In the rows, zero is written as 128.
Known rows, with every way that one mark hangs from another
pami{vozem}: [131 101  93  96  95 126 155 161  89 141 111 124 114 134  95 125 173 126
 114 114 156 159 100 148  87]
vozem{folo{doli} pami}: [116 134 115  94 135 147 120 163 150 108 100 168 150 146 159  80 188 105
 106 105 173 182  97 142 115]
vozem{pami{kizeki{bevo vatega}}}: [ 95 146 142 127 147 154 119 130 116 113 127 136 144 128 133 111 148 128
 135 145 178  89 131 163 136]
gikel{kizeki{bevo vatega}}: [151 169 132 141 109 123 152 132 142 153 128  99 115 121 129 127 158 127
 116 111 152  89 150 117 144]
gikel{kizeki{bevo}}: [146 156 111 125  99 129 167 154 143 140 107  93 135 133 132 115 148 115
 115  84 158 103 169 119 142]
kizeki{bevo{bigur} gikel pami}: [169 125 121 164 170 125 114  76 136  86 131 136 141 152 128 126  54 138
 158 122 101  82 172 105 174]
folo{doli vozem}: [129 103  62 170  79 103 125 168 100 129 153 129 148 121 123 132 153  93
 128  54 149 209 124 117  81]
kizeki{gikel pami}: [136  98 122 137 127 117 110  81 146 108 159 150 101 125 120 138  96 132
 132 121  99 127 137 116 144]
folo{doli}: [125 136  54 157 102 122 143 138 132 134 143 143 117 138 131 110 159 114
 121  53 147 175 151 131  89]
kizeki{bevo{bigur} gikel vatega{dosi}}: [159 182 142 155 183 108 129  52 105 118 148 121 113 114 139 143  57 144
 105 138  91  24 167 122 146]
pami{vozem{folo}}: [139 111 113  73 110 133 149 171 114 131  78 128 129 142 120 118 168 131
 110 133 150 177  77 134 106]
pami{kizeki{vatega} vozem{folo{doli}}}: [121 128 157 125 134 160 130 178 154 139  74 111 152 143 153 137 145 144
 151 190  98 177  99 112 114]
kizeki{gikel pami{vozem} vatega}: [150  92 172 137 139 119 102  77 132 131 161 146  89 120 108 154 132 144
 139 193  76 128  89 106 124]
vozem{folo}: [134 139  89  92 116 122 133 144 139 119 101 143 118 131 138 112 137 135
  97  90 167 159 103 142 137]
dosi{vatega}: [ 99 107  46 126 122 125 130 114 132 136 164 158  80 103  89 136 124 120
  76  84 142  99 156 162 101]
vozem{folo pami{kizeki{gikel vatega}}}: [107 131 180  94 161 164  94 146 161  94  94 147 150 118 167 124 137 133
 115 186 142 116 100 140 161]
mari{doli}: [115  98  29  95 106 100 123 151 105 142 170 164  86 136  91 134 165 111
 124  35 213 162 156 155 128]
kizeki{gikel}: [135 120  94 134 114 124 128 112 129 103 135 133 107 111 131 143 121 123
  99 105 136 110 146 130 125]
pami{kizeki{gikel vatega} vozem}: [121 109 167 136 132 154 125 146 131 124 102 100 131 118 130 170 124 145
 141 206  90 113 123 122 120]
kizeki{bevo pami}: [137 134 108 145 134 117 135  77 128 119 147 141 120 152 116  97 104 132
 153  93 145 122 142 125 141]
folo{doli vozem{pami{kizeki}}}: [ 96  94 104 154 101 134 111 193 107 115 135 130 183 125 135 125 158  87
 144  93 153 196 127 132  94]
gikel{kizeki}: [134 132  95 106  80 121 157 173 139 156 120 103 116 119 114 132 160 118
 102  75 151 125 154 135 134]
gikel{kizeki{bevo pami}}: [146 137 133 127 109 124 152 132 157 144 126 106 130 141 123 110 127 121
 141  96 128 115 164 108 157]
kizeki{vatega}: [129 144  88 138 113 105 123 104 107 149 169 146  78 107 104 138 157 144
 106  98 168 118 109 154 115]
pami{kizeki{gikel vatega}}: [111 135 136 159 134 143 111 118 147 116 134 114 117 105 142 166  94 147
 131 157 107  89 154 132 146]
folo{doli vozem{pami{kizeki{vatega}}}}: [100 102 116 164 107 130 101 179 106 125 149 134 171 118 133 131 164  95
 145 110 148 187 116 130  95]
vatega{dosi}: [103 150  88  87 112  92 159 101  88 158 161 130  90 109 109 121  99 129
  78  61 125 105 145 164  98]
bevo{bigur}: [145 126  37 122 121 111 132 158  86 133 129 137 119 136  90 133 112 142
 119  52 168 115 156 168 137]

Rows
[140 184 161 152 165 110 137  33 120 119 159 122  98 103 152 135  82 132
  93 148  97  41 150 113 125] => kizeki{bevo gikel vatega{dosi}}
[128 160 134 100 100 101 155 132 128 185 154 104  89  99 114 141 142 130
  85 101 113  92 146 136 125] => gikel{kizeki{vatega{dosi}}}
[138  90 131  86 119 120 128 133 131 137 116 148 118 149 106 112 137 138
 140 138 118 185  81 125 126] => kizeki{pami{vozem{folo}}}
[103 109 113 166 112 139 118 180 108 105 125 123 194 133 146 113 149  84
 152 101 156 181 135 123 101] => folo{doli vozem{pami{kizeki{bevo}}}}
[140  95 129 105 123 126 129 138 144 137 113 149 128 157 119 107 147 130
 150 131 106 205  91 113 113] => kizeki{pami{vozem{folo{doli}}}}
[153 125 147 128 147 136 142 113 149 117  96 136 150 175 140  87 131 126
 165 144 113 177 107  94 124] => kizeki{bevo pami{vozem{folo{doli}}}}
[156 143 167 180 166 119 104  28 152 104 168 144 103 128 137 132  94 141
 147 167  98  81 131  95 156] => kizeki{bevo gikel pami vatega}
[132 144 114 167 156 157 130 136 138  86  89  98 167 139 152 145  51 141
 151 132 115  69 199 124 168] => pami{kizeki{bevo{bigur} gikel}}
[136 128 182 117 153 178 142 159 159  83  32  89 183 149 176 133  96 135
 147 210  98 123 131  95 147] => pami{kizeki{bevo gikel} vozem{folo}}
[ 88 106 136 111 110 110 109 156  70 135 159 125 149  94 111 142 126 110
 115 119 151 132 105 159 112] => folo{vozem{pami{kizeki{vatega{dosi}}}}}
[ 85 157 157 112 155 144 129 114 108 127 136 132 138 121 134 109 125 127
 122 144 152  73 138 166 130] => vozem{pami{kizeki{bevo vatega{dosi}}}}
[ 96 135 137 104 143 168 116 181 167 104  80 148 175 147 172  93 153 114
 130 132 148 174 121 139 134] => vozem{folo{doli} pami{kizeki}}
[141 160 189 155 177 103 118   4 137 124 181 138  93 116 141 131  56 140
 126 165  58  57 142  99 145] => kizeki{bevo gikel pami vatega{dosi}}
[100 180 141 144 148 129 142  95 120 139 136 103 125 119 142 133  71 149
 130 134 113  68 166 141 136] => pami{kizeki{bevo vatega{dosi}}}
[175 141 149 183 184 117  96  48 137 103 157 143 116 138 125 140  68 152
 159 158  92  65 150 102 175] => kizeki{bevo{bigur} gikel pami vatega}
[110 115 140 124 118 146 135 164 112 148 107 105 127 125 112 153 143 150
 146 175 120 133 113 143 110] => pami{kizeki{vatega} vozem}
[115 110 141  87 121 160 143 197 138 123  53 102 159 144 138 133 126 143
 138 167 122 166 108 132 128] => pami{kizeki vozem{folo}}
[147 167 136 141 177  89 124  44  99 153 178 143 103 137 103 117  54 158
 143 115  91  65 146 136 151] => kizeki{bevo{bigur} pami vatega{dosi}}
[113  94  86 146  93 116 114 178  92 120 152 147 163 123 123 114 185  81
 125  73 172 202 108 133  80] => folo{doli vozem{pami}}
[130 116 189 114 145 162 118 157 156 112  70 105 145 124 158 160 118 150
 136 226  85 133  99 108 138] => pami{kizeki{gikel vatega} vozem{folo}}
[104  89 140 135 112 127  93 161  92 107 147 128 156  95 121 155 138 106
 126 141 155 134 105 143 125] => folo{vozem{pami{kizeki{gikel vatega}}}}
[ 90 112 135 110 133 161 114 150 127  97 116 136 146 121 137 127 135 116
 122 141 153 102 144 159 136] => vozem{pami{kizeki{gikel}}}
[117 116 137 111 123 166 144 201 154 125  53 106 170 154 154 126 136 133
 150 162 105 190 118 115 114] => pami{kizeki vozem{folo{doli}}}
[140 166 171 122 129 103 149  90 146 174 159 109 105 122 123 121 108 133
 123 124  90  82 153 111 148] => gikel{kizeki{bevo pami vatega{dosi}}}
[142 116 110  99 111 138 150 175 132 132  77 131 140 151 136 109 178 122
 120 128 135 203  89 118  90] => pami{vozem{folo{doli}}}
[146 110 159 108  98 116 136 149 144 179 142 113 101 124  96 140 169 134
 135 145 103 138 111 115 132] => gikel{kizeki{pami{vozem} vatega}}
[158 136 178 128 157 123 123  81 136 132 124 142 119 152 125 107 136 148
 157 184 118 140  74 105 138] => kizeki{bevo pami{vozem{folo}} vatega}
[155 166 140 178 153 128 123  57 134  98 144 128 105 115 149 137 118 133
 116 149 135  65 138 109 138] => kizeki{bevo gikel vatega}
[147 112 154 124 136 117 110 109 145 154 142 156 106 143 116 121 157 145
 149 165  97 189  68 110 115] => kizeki{pami{vozem{folo{doli}}} vatega}
[141 126 139 122 101 108 127 128 153 174 161 122  93 117 104 138 148 136
 129 114 115 125 132 121 150] => gikel{kizeki{pami vatega}}
[129 142 155 102 109  94 140 109 141 190 174 118  86 108 106 136 122 136
 112 113  85 105 141 125 140] => gikel{kizeki{pami vatega{dosi}}}
[107  97 138 137 118 137 109 163  94  88 124 117 180 112 134 136 123  96
 134 130 165 129 124 132 130] => folo{vozem{pami{kizeki{bevo gikel}}}}
